What can hang from each mark:
j_856: j_74 j_101 j_477 j_877
j_477: j_607 j_856
j_201: j_899
j_416: j_410
j_98: j_607
j_101: j_899
j_877: j_416
j_728: j_607
j_607: j_98 j_477 j_728
j_899: j_101

Every row comes from one small tree of marks. The marks that hang from a mark follow it in brackets, in the order of their numbers. Every link used is in the known rows. Which tree was each row made from?
Known rows:
j_98[j_607[j_477]]: +1.76 -1.00 -2.08 +0.25 +0.37 -0.36 +0.75 -1.71 +0.27 -0.72 +1.08 -0.35 -0.72 +0.71 +0.41 -2.61 -0.73 +0.74 +1.12 -1.18 +0.58 +0.05 +0.28
j_101[j_899]: +0.78 -1.27 -2.22 -1.55 +0.97 -1.11 +1.01 -0.06 +0.16 +1.23 -0.07 -0.19 +2.47 -1.50 +0.86 -0.42 -0.63 -0.60 -0.21 -0.25 -0.36 +1.20 +0.59
j_477[j_607 j_856]: +0.73 -1.39 -1.34 -0.67 +1.02 -2.09 +0.77 -1.45 +0.60 -2.14 -0.55 +0.41 +0.39 +0.42 +1.11 -0.63 -0.43 +0.32 +0.78 +4.30 +0.33 +2.06 -0.88
j_856[j_101 j_877]: +1.46 -1.40 -0.48 -0.21 +0.68 -0.99 +0.50 +0.53 +3.24 +0.31 -1.86 -0.56 -0.12 -1.00 +0.05 -1.77 -1.62 -0.95 +0.00 +0.51 +0.41 +2.23 -1.20
j_728[j_607]: +1.29 -1.03 -1.32 -1.38 +1.17 -1.09 +0.59 -0.45 +0.27 +0.35 -0.54 -0.37 -0.07 +0.62 +1.40 -1.55 -0.60 +0.42 +0.56 +0.45 -1.25 -1.16 +0.34
j_98[j_607[j_728]]: +1.68 -1.02 +0.99 -1.18 +0.13 -1.08 +0.37 -1.28 -1.59 +0.40 -0.18 -0.16 -0.32 +0.42 +0.29 -2.64 -0.48 +1.90 +1.58 -1.87 -0.60 +0.72 +1.12
j_877[j_416]: +0.06 -1.76 -0.39 -0.15 -0.45 -0.43 +2.23 -0.75 -0.31 -0.01 -0.94 +0.36 +0.74 +0.38 +0.96 -0.61 +0.35 +0.79 -1.29 +0.05 -1.90 +1.24 -0.26
j_607[j_477[j_856[j_101[j_899] j_877]]]: +1.01 -1.36 -3.11 +0.15 +0.68 -3.40 +0.06 -0.46 +3.12 -1.33 +0.04 -0.74 +2.66 -2.84 -0.45 -4.01 -1.79 -1.65 +0.05 +2.77 +1.50 +2.20 -1.09
j_477[j_856[j_74 j_101]]: +0.87 -2.48 +0.48 +0.11 +1.63 -2.22 +3.16 +0.37 +2.41 -0.43 -1.26 -0.10 +0.81 -1.26 +0.48 -2.06 -1.17 -0.42 -0.45 +2.00 +0.22 +2.89 -0.75
j_856[j_101[j_899] j_477 j_877]: +2.15 -2.33 -1.57 -1.60 +1.18 -1.50 -1.10 +0.85 +3.99 +1.20 -1.85 -0.59 +2.84 -3.40 +0.60 -3.33 -2.39 -2.34 -0.21 +0.86 +0.76 +3.27 -1.27
j_607[j_98 j_477[j_856] j_728]: +0.94 -0.90 +0.06 -0.56 +0.69 -3.13 +0.15 -3.22 -2.23 -2.47 +2.59 -0.01 +0.40 +0.36 -1.72 -2.60 +1.00 +0.39 +2.33 +1.22 -1.19 +1.63 -0.59
j_728[j_607[j_98 j_477[j_856]]]: +0.77 -0.50 -2.87 -1.11 +1.19 -2.94 -0.38 -2.80 -0.19 -2.03 +2.37 -0.73 -0.04 +1.13 -0.29 -3.39 +0.27 -0.66 +1.90 +2.10 -1.18 -0.56 -0.69
j_477[j_856]: +0.50 -1.23 -0.28 -0.78 +0.99 -1.38 +1.43 -1.19 -0.19 -0.34 -1.10 +0.39 +0.81 -0.08 +0.48 -1.48 -0.23 +0.44 +0.55 +1.93 -0.07 +1.38 -0.50
j_98[j_607]: +1.39 -1.18 -0.88 -1.15 +0.53 -0.46 +0.53 -0.91 +0.29 +0.93 -0.32 -0.24 -0.42 +0.65 +1.10 -2.20 -0.80 +0.61 +0.87 -1.61 +0.24 +0.60 +0.65
j_98[j_607[j_477[j_856[j_101 j_877]]]]: +1.49 -1.19 -1.87 +0.59 +0.12 -2.81 -0.21 -1.38 +3.23 -1.30 -0.24 -0.86 -0.36 -0.52 -0.33 -5.71 -2.27 -0.47 +1.19 +1.28 +2.02 +1.74 -1.16
j_607[j_477 j_728]: +1.77 -1.44 +0.44 +0.64 +0.54 -0.95 +1.38 -1.99 -1.90 -1.82 +0.79 +0.00 +0.09 +0.06 -0.78 -1.00 +0.38 +1.39 +1.08 +0.13 -0.97 +0.39 +0.28
j_856[j_74 j_101 j_877]: +1.31 -2.16 +0.18 +0.44 +0.73 -1.57 +2.06 +0.75 +4.32 +0.05 -1.28 -0.54 +0.13 -1.25 +0.02 -1.68 -1.90 -1.49 -1.02 +0.89 +0.09 +2.69 -0.97
j_98[j_607[j_477[j_856[j_74]] j_728]]: +1.08 -1.64 +0.41 +0.75 +0.11 -3.01 +1.78 -2.55 -0.65 -2.51 +1.70 -0.03 +0.29 +0.02 -0.67 -3.93 -0.39 +1.60 +1.14 +0.73 +0.04 +1.00 +1.04
j_201[j_899[j_101]]: +0.90 -2.07 -0.26 -0.45 +0.44 -0.71 +2.22 -2.66 +0.65 +2.68 -0.28 -0.48 +2.17 -1.37 +0.04 +0.13 +0.25 -1.37 -1.01 +0.13 -1.23 +2.52 -0.26
j_607[j_728]: +1.43 -1.22 +1.52 -0.64 +0.56 -1.00 +1.18 -0.90 -1.66 -0.18 -0.60 +0.15 +0.36 -0.09 -0.15 -0.47 +0.17 +1.46 +0.99 -0.13 -1.35 +1.12 +0.43
j_416[j_410]: +0.91 -1.58 -1.76 -0.84 +1.26 +0.17 +2.28 -0.56 -0.09 +0.07 -0.97 +1.17 +0.37 +0.94 -1.68 -0.58 -0.82 -0.10 -1.38 -0.21 -1.77 +1.21 +0.09
j_477[j_607[j_98] j_856]: +0.50 -0.84 -1.89 -2.06 +1.14 -2.52 -0.29 -2.14 +0.11 -2.05 +1.20 +0.23 +0.08 +0.84 +0.01 -1.06 +0.21 -0.89 +1.65 +3.63 -0.35 +2.68 -1.19
j_899[j_101]: +0.85 -1.72 +0.04 -0.63 +0.83 +0.05 +1.79 -1.94 -0.37 +2.00 -0.50 -0.22 +0.17 -0.35 +0.24 +0.31 +0.55 -0.07 -0.11 -0.10 -1.17 +1.67 -0.22
j_856[j_74 j_101[j_899] j_477 j_877]: +1.89 -2.88 -1.15 -0.88 +1.32 -1.96 +0.26 +1.13 +5.10 +0.71 -1.22 -0.67 +2.95 -3.49 +0.39 -2.97 -2.57 -2.75 -1.13 +1.11 +0.55 +3.67 -0.94

Write each row's tree:
+1.52 -0.62 -2.92 -1.02 +1.23 -1.71 -0.17 -2.10 +0.11 -1.08 +2.77 -0.88 -0.73 +1.32 -0.19 -2.24 +0.25 -0.74 +1.70 +0.11 -1.71 -1.05 -0.36 => j_728[j_607[j_98 j_477]]
-0.66 -1.24 -0.47 -0.09 -1.14 -2.49 +0.44 -1.66 +1.36 -1.39 -1.05 +0.40 +1.42 -0.01 -0.09 -2.83 -0.12 +0.20 -1.26 +2.83 -1.14 +2.24 -1.32 => j_477[j_856[j_877[j_416]]]
+0.57 -1.24 -1.70 +0.98 -0.26 -3.23 +0.58 -2.49 +3.14 -2.36 +1.23 -0.23 +0.10 +0.07 -0.80 -4.35 -1.53 -0.45 +0.19 +1.69 +1.30 +1.25 -0.37 => j_98[j_607[j_477[j_856[j_74 j_877]]]]
+0.42 -2.02 -1.49 -0.55 +0.87 -3.93 +1.41 +0.65 +4.27 -0.14 -0.54 -0.65 +3.04 -3.08 -0.08 -3.05 -2.23 -2.18 -1.31 +2.55 +0.93 +3.43 -0.61 => j_477[j_856[j_74 j_101[j_899] j_877]]
+1.38 -1.16 -2.75 -1.01 +1.67 -3.27 +0.23 -1.46 +1.18 -1.63 +1.72 -1.07 -0.45 +0.04 +0.08 -4.25 -0.70 -1.05 +1.99 +1.99 -0.51 +0.31 -1.03 => j_728[j_607[j_98 j_477[j_856[j_101]]]]
+1.35 -1.07 -0.03 +0.07 +0.03 -2.56 +0.25 -2.91 -1.60 -2.07 +1.15 -0.20 -0.09 +0.15 -0.65 -4.19 -0.46 +1.86 +2.12 +0.48 +0.43 +0.67 +0.75 => j_98[j_607[j_477[j_856] j_728]]
+1.26 -2.12 -1.22 +0.24 +1.67 -3.13 +2.38 -1.34 +2.01 -1.79 +2.06 -0.58 +0.03 -0.70 -0.77 -2.87 -0.60 -1.55 +0.75 +1.64 -0.02 +2.95 -1.41 => j_607[j_98 j_477[j_856[j_74 j_101]]]
+1.07 -1.26 +0.65 +0.61 +0.52 -2.35 +0.99 -2.54 -2.02 -2.50 +0.65 +0.32 +0.73 -0.28 -0.86 -2.22 +0.26 +1.58 +1.35 +2.14 -0.39 +0.89 -0.16 => j_607[j_477[j_856] j_728]
+2.14 -1.75 +0.29 -2.28 +1.22 -1.70 -1.65 -2.15 -0.93 -1.70 +0.93 +0.20 +0.06 +0.22 -0.22 -1.18 +0.03 -0.30 +2.24 +1.78 -1.51 +3.20 -0.88 => j_856[j_477[j_607[j_98 j_728]]]
+0.69 -0.23 -3.01 -1.09 +0.45 -3.69 -1.80 -2.92 +1.67 -2.51 +2.40 -0.77 -0.04 +1.01 -1.01 -4.20 -0.26 -1.54 +1.57 +2.86 -0.81 -0.17 -1.43 => j_728[j_607[j_98 j_477[j_856[j_877]]]]
+1.33 -0.87 +0.00 -2.01 +0.71 -2.24 -0.48 -2.01 -1.67 -1.92 +1.79 -0.03 -0.26 +0.92 -0.62 -0.08 +0.55 +0.15 +2.13 +1.47 -1.71 +2.42 -0.46 => j_477[j_607[j_98 j_728]]
+1.91 -1.66 +0.17 +0.20 +0.50 -2.69 +0.86 -1.60 -0.34 -1.61 +0.18 -0.56 -0.20 -0.78 -0.44 -5.29 -1.21 +1.49 +2.08 +0.31 +1.04 +1.50 +0.29 => j_98[j_607[j_477[j_856[j_101]] j_728]]
+2.74 -2.79 -0.43 -1.87 +1.47 -2.18 -0.74 +0.37 +0.83 -0.70 -0.89 -0.33 +2.34 -2.99 +1.00 -2.09 -1.80 -0.33 +1.09 +1.98 +0.05 +3.49 -0.34 => j_856[j_101[j_899] j_477[j_607[j_728]]]
+1.48 -1.42 +0.60 +0.88 +0.26 -3.41 +0.23 -1.60 +1.08 -2.76 -0.26 -0.40 +0.39 -1.15 -1.20 -3.96 -0.93 +0.33 +1.20 +2.83 +0.61 +2.08 -1.21 => j_607[j_477[j_856[j_101 j_877]] j_728]
+0.90 -0.25 -0.25 -0.41 -0.09 -3.74 -1.23 -3.57 -0.61 -2.90 +2.33 -0.42 +0.29 +0.34 -2.46 -3.19 +0.42 -0.53 +2.00 +2.20 -0.86 +2.03 -1.31 => j_607[j_98 j_477[j_856[j_877]] j_728]
+2.14 -2.90 +1.53 -0.32 +1.15 -1.62 +0.77 -1.18 +0.70 -2.22 -0.21 +0.57 +0.68 -0.40 +0.29 -0.66 -0.71 +0.69 +0.55 +2.68 -1.13 +2.97 -0.09 => j_856[j_74 j_477[j_607[j_728]]]
+0.98 -2.02 -1.57 -0.41 +0.73 -2.23 +1.47 +1.35 +4.33 +0.66 -0.45 -0.77 +2.44 -2.85 +0.07 -1.86 -2.20 -2.16 -1.52 +0.62 +0.35 +2.88 -0.21 => j_856[j_74 j_101[j_899] j_877]
+1.54 -0.86 -0.04 -0.68 +0.62 -1.59 +0.41 -2.66 -2.07 -1.64 +2.58 -0.29 -0.36 +0.54 -1.44 -1.26 +0.99 +0.19 +1.96 -0.47 -1.76 +1.19 -0.28 => j_607[j_98 j_477 j_728]
+1.55 -2.42 +1.28 +1.34 +1.04 -3.10 +3.24 -1.00 +0.49 -2.52 +0.39 -0.10 +0.67 -1.52 -0.78 -2.96 -0.68 +0.75 +0.41 +2.21 -0.08 +2.14 -0.20 => j_607[j_477[j_856[j_74 j_101]] j_728]
+0.76 -0.86 +0.11 -2.02 +0.80 -3.60 -0.52 -2.64 -1.77 -2.74 +1.56 +0.22 +0.39 +0.67 -0.69 -1.34 +0.49 +0.29 +2.24 +3.40 -1.21 +2.85 -0.53 => j_477[j_607[j_98 j_728] j_856]
+1.21 -0.58 -0.32 +0.20 -0.79 -3.38 -1.01 -3.07 +0.04 -2.51 +0.85 -0.22 +0.12 +0.19 -1.23 -5.01 -0.91 +1.06 +1.86 +1.28 +0.73 +1.08 -0.03 => j_98[j_607[j_477[j_856[j_877]] j_728]]
+1.18 -0.94 -2.01 +0.07 +0.48 -1.80 +0.66 -2.16 +0.17 -1.38 +0.74 -0.18 -0.10 +0.48 +0.25 -3.82 -0.69 +0.74 +1.57 +0.71 +1.16 +0.41 -0.02 => j_98[j_607[j_477[j_856]]]
+1.66 -1.53 -1.76 +0.41 +0.86 -2.13 +1.15 -1.17 +1.36 -1.04 +0.01 -0.69 -0.47 -0.55 +0.47 -4.86 -1.52 +0.33 +1.58 +0.48 +1.72 +1.29 -0.52 => j_98[j_607[j_477[j_856[j_101]]]]
+1.37 -1.51 -3.43 -0.59 +1.00 -3.00 +0.74 -0.42 +1.62 -0.24 +0.87 -0.96 +1.71 -2.31 +0.77 -5.23 -1.88 -0.33 +1.00 +0.21 +1.76 +1.55 +0.21 => j_98[j_607[j_477[j_856[j_101[j_899]]]]]
+0.86 -0.91 -1.87 -1.59 +0.87 -3.57 -1.15 -1.24 +3.28 -2.09 +0.18 -0.50 -0.27 -0.20 -0.49 -2.72 -1.27 -2.12 +1.47 +4.25 +0.56 +4.08 -2.45 => j_477[j_607[j_98] j_856[j_101 j_877]]
+0.84 -1.24 -2.36 -0.43 +1.21 -3.61 +1.15 -2.57 +1.00 -2.23 +3.18 -0.48 -0.18 +0.75 -0.49 -3.15 +0.06 -1.01 +0.84 +2.23 -1.40 -0.22 -0.40 => j_728[j_607[j_98 j_477[j_856[j_74]]]]
-0.30 -2.57 +0.22 +0.81 -0.47 -3.21 +2.39 -0.12 +3.99 -1.01 -1.45 -0.01 +1.24 -1.23 -0.04 -3.31 -1.27 -0.67 -2.41 +2.87 -0.68 +3.67 -1.53 => j_477[j_856[j_74 j_101 j_877[j_416]]]
+1.10 -1.87 -1.07 -0.55 +1.50 -2.10 +1.26 -0.25 +1.78 -1.72 -1.51 +0.00 +0.14 -0.61 +1.24 -1.89 -1.37 -0.19 +0.71 +4.19 +1.02 +2.79 -1.17 => j_477[j_607 j_856[j_101]]
+0.44 -1.43 +0.67 -1.17 +0.96 -4.00 +1.12 -2.37 -0.55 -3.13 +2.05 +0.29 +0.57 +0.51 -0.88 -0.99 +0.34 -0.03 +1.26 +3.50 -1.37 +3.31 -0.27 => j_477[j_607[j_98 j_728] j_856[j_74]]
+1.93 -2.95 -0.55 -0.29 +1.50 -0.84 +1.04 -0.73 +2.37 -1.75 -0.65 +0.50 +0.52 -0.28 +1.06 -0.37 -1.06 -0.51 -0.24 +2.91 -0.29 +2.74 -0.85 => j_856[j_74 j_477[j_607]]
+1.40 -1.54 +0.32 -1.71 +1.42 -3.87 +0.13 -1.31 -0.41 -2.42 +0.82 -0.16 -0.11 -0.32 -0.41 -2.29 -0.43 -0.09 +2.40 +3.16 -0.57 +3.80 -1.16 => j_477[j_607[j_98 j_728] j_856[j_101]]
+2.23 -3.15 +0.61 +0.11 +1.18 -1.29 +0.57 +0.55 +5.12 +0.18 -1.94 -0.30 +0.57 -1.82 +0.21 -2.77 -2.27 -1.85 -0.61 +1.32 +0.33 +3.37 -1.66 => j_856[j_74 j_101 j_477 j_877]
+1.94 -2.54 +0.87 -1.58 +1.28 -2.29 -0.08 -1.91 +0.40 -2.14 +1.45 +0.37 +0.01 +0.15 -0.58 -0.94 +0.00 -0.64 +1.38 +2.07 -1.73 +3.52 -0.64 => j_856[j_74 j_477[j_607[j_98 j_728]]]
+0.60 -1.28 -1.42 +0.10 +1.15 -2.87 +1.91 -2.61 +0.68 -2.31 +2.94 +0.00 +0.33 +0.34 -1.02 -1.92 +0.43 -1.31 +0.58 +1.92 -0.67 +1.90 -0.91 => j_607[j_98 j_477[j_856[j_74]]]
+1.01 -0.70 -2.11 +0.17 -0.40 -2.64 -0.96 -2.59 +1.93 -2.02 +0.51 -0.36 -0.11 +0.39 -0.46 -4.66 -1.25 -0.16 +1.26 +1.43 +1.35 +0.82 -0.66 => j_98[j_607[j_477[j_856[j_877]]]]
+2.00 -1.38 +0.16 -1.94 +0.41 -2.47 -3.03 -2.46 +0.75 -2.36 +0.81 +0.15 -0.13 +0.28 -1.05 -1.89 -0.53 -1.03 +2.20 +2.52 -1.15 +3.55 -1.66 => j_856[j_477[j_607[j_98 j_728]] j_877]
+1.47 -2.62 -0.60 +1.62 +1.48 -2.46 +3.59 -0.42 +2.38 -1.86 +0.00 -0.09 +0.43 -1.22 +0.16 -2.55 -0.99 -0.43 -0.14 +2.33 +0.76 +2.02 -0.92 => j_607[j_477[j_856[j_74 j_101]]]
+0.56 -0.37 -2.16 -0.37 +0.30 -2.77 -1.13 -3.04 +1.28 -2.38 +2.09 -0.47 +0.21 +0.53 -1.68 -2.98 +0.09 -1.60 +1.42 +2.37 -0.20 +1.83 -1.87 => j_607[j_98 j_477[j_856[j_877]]]
+1.09 -2.12 -0.93 +1.63 +0.64 -3.18 +2.07 -0.58 +4.19 -2.33 -0.04 -0.41 +0.33 -1.31 -0.80 -3.20 -1.62 -1.19 -0.65 +3.17 +1.08 +2.51 -1.63 => j_607[j_477[j_856[j_74 j_101 j_877]]]
+0.30 -2.85 +0.15 +0.79 -0.65 -1.83 +2.70 +0.51 +3.98 -0.34 -1.24 -0.13 +0.83 -1.22 +0.19 -2.11 -1.12 -0.89 -2.64 +0.85 -1.13 +3.03 -0.99 => j_856[j_74 j_101 j_877[j_416]]
+0.78 -0.63 -2.47 +0.22 +0.28 -3.15 -1.01 -2.22 +1.94 -2.63 +0.29 -0.59 +0.30 +0.43 -0.18 -3.87 -0.79 -0.19 +0.56 +3.64 -0.08 -0.99 -0.79 => j_728[j_607[j_477[j_856[j_877]]]]
+0.81 -1.43 +0.41 +0.15 +0.84 -3.53 +1.84 -3.06 -1.11 -2.98 +3.23 -0.04 +0.53 +0.18 -1.99 -2.22 +0.88 +0.06 +1.15 +1.56 -1.22 +2.05 -0.21 => j_607[j_98 j_477[j_856[j_74]] j_728]
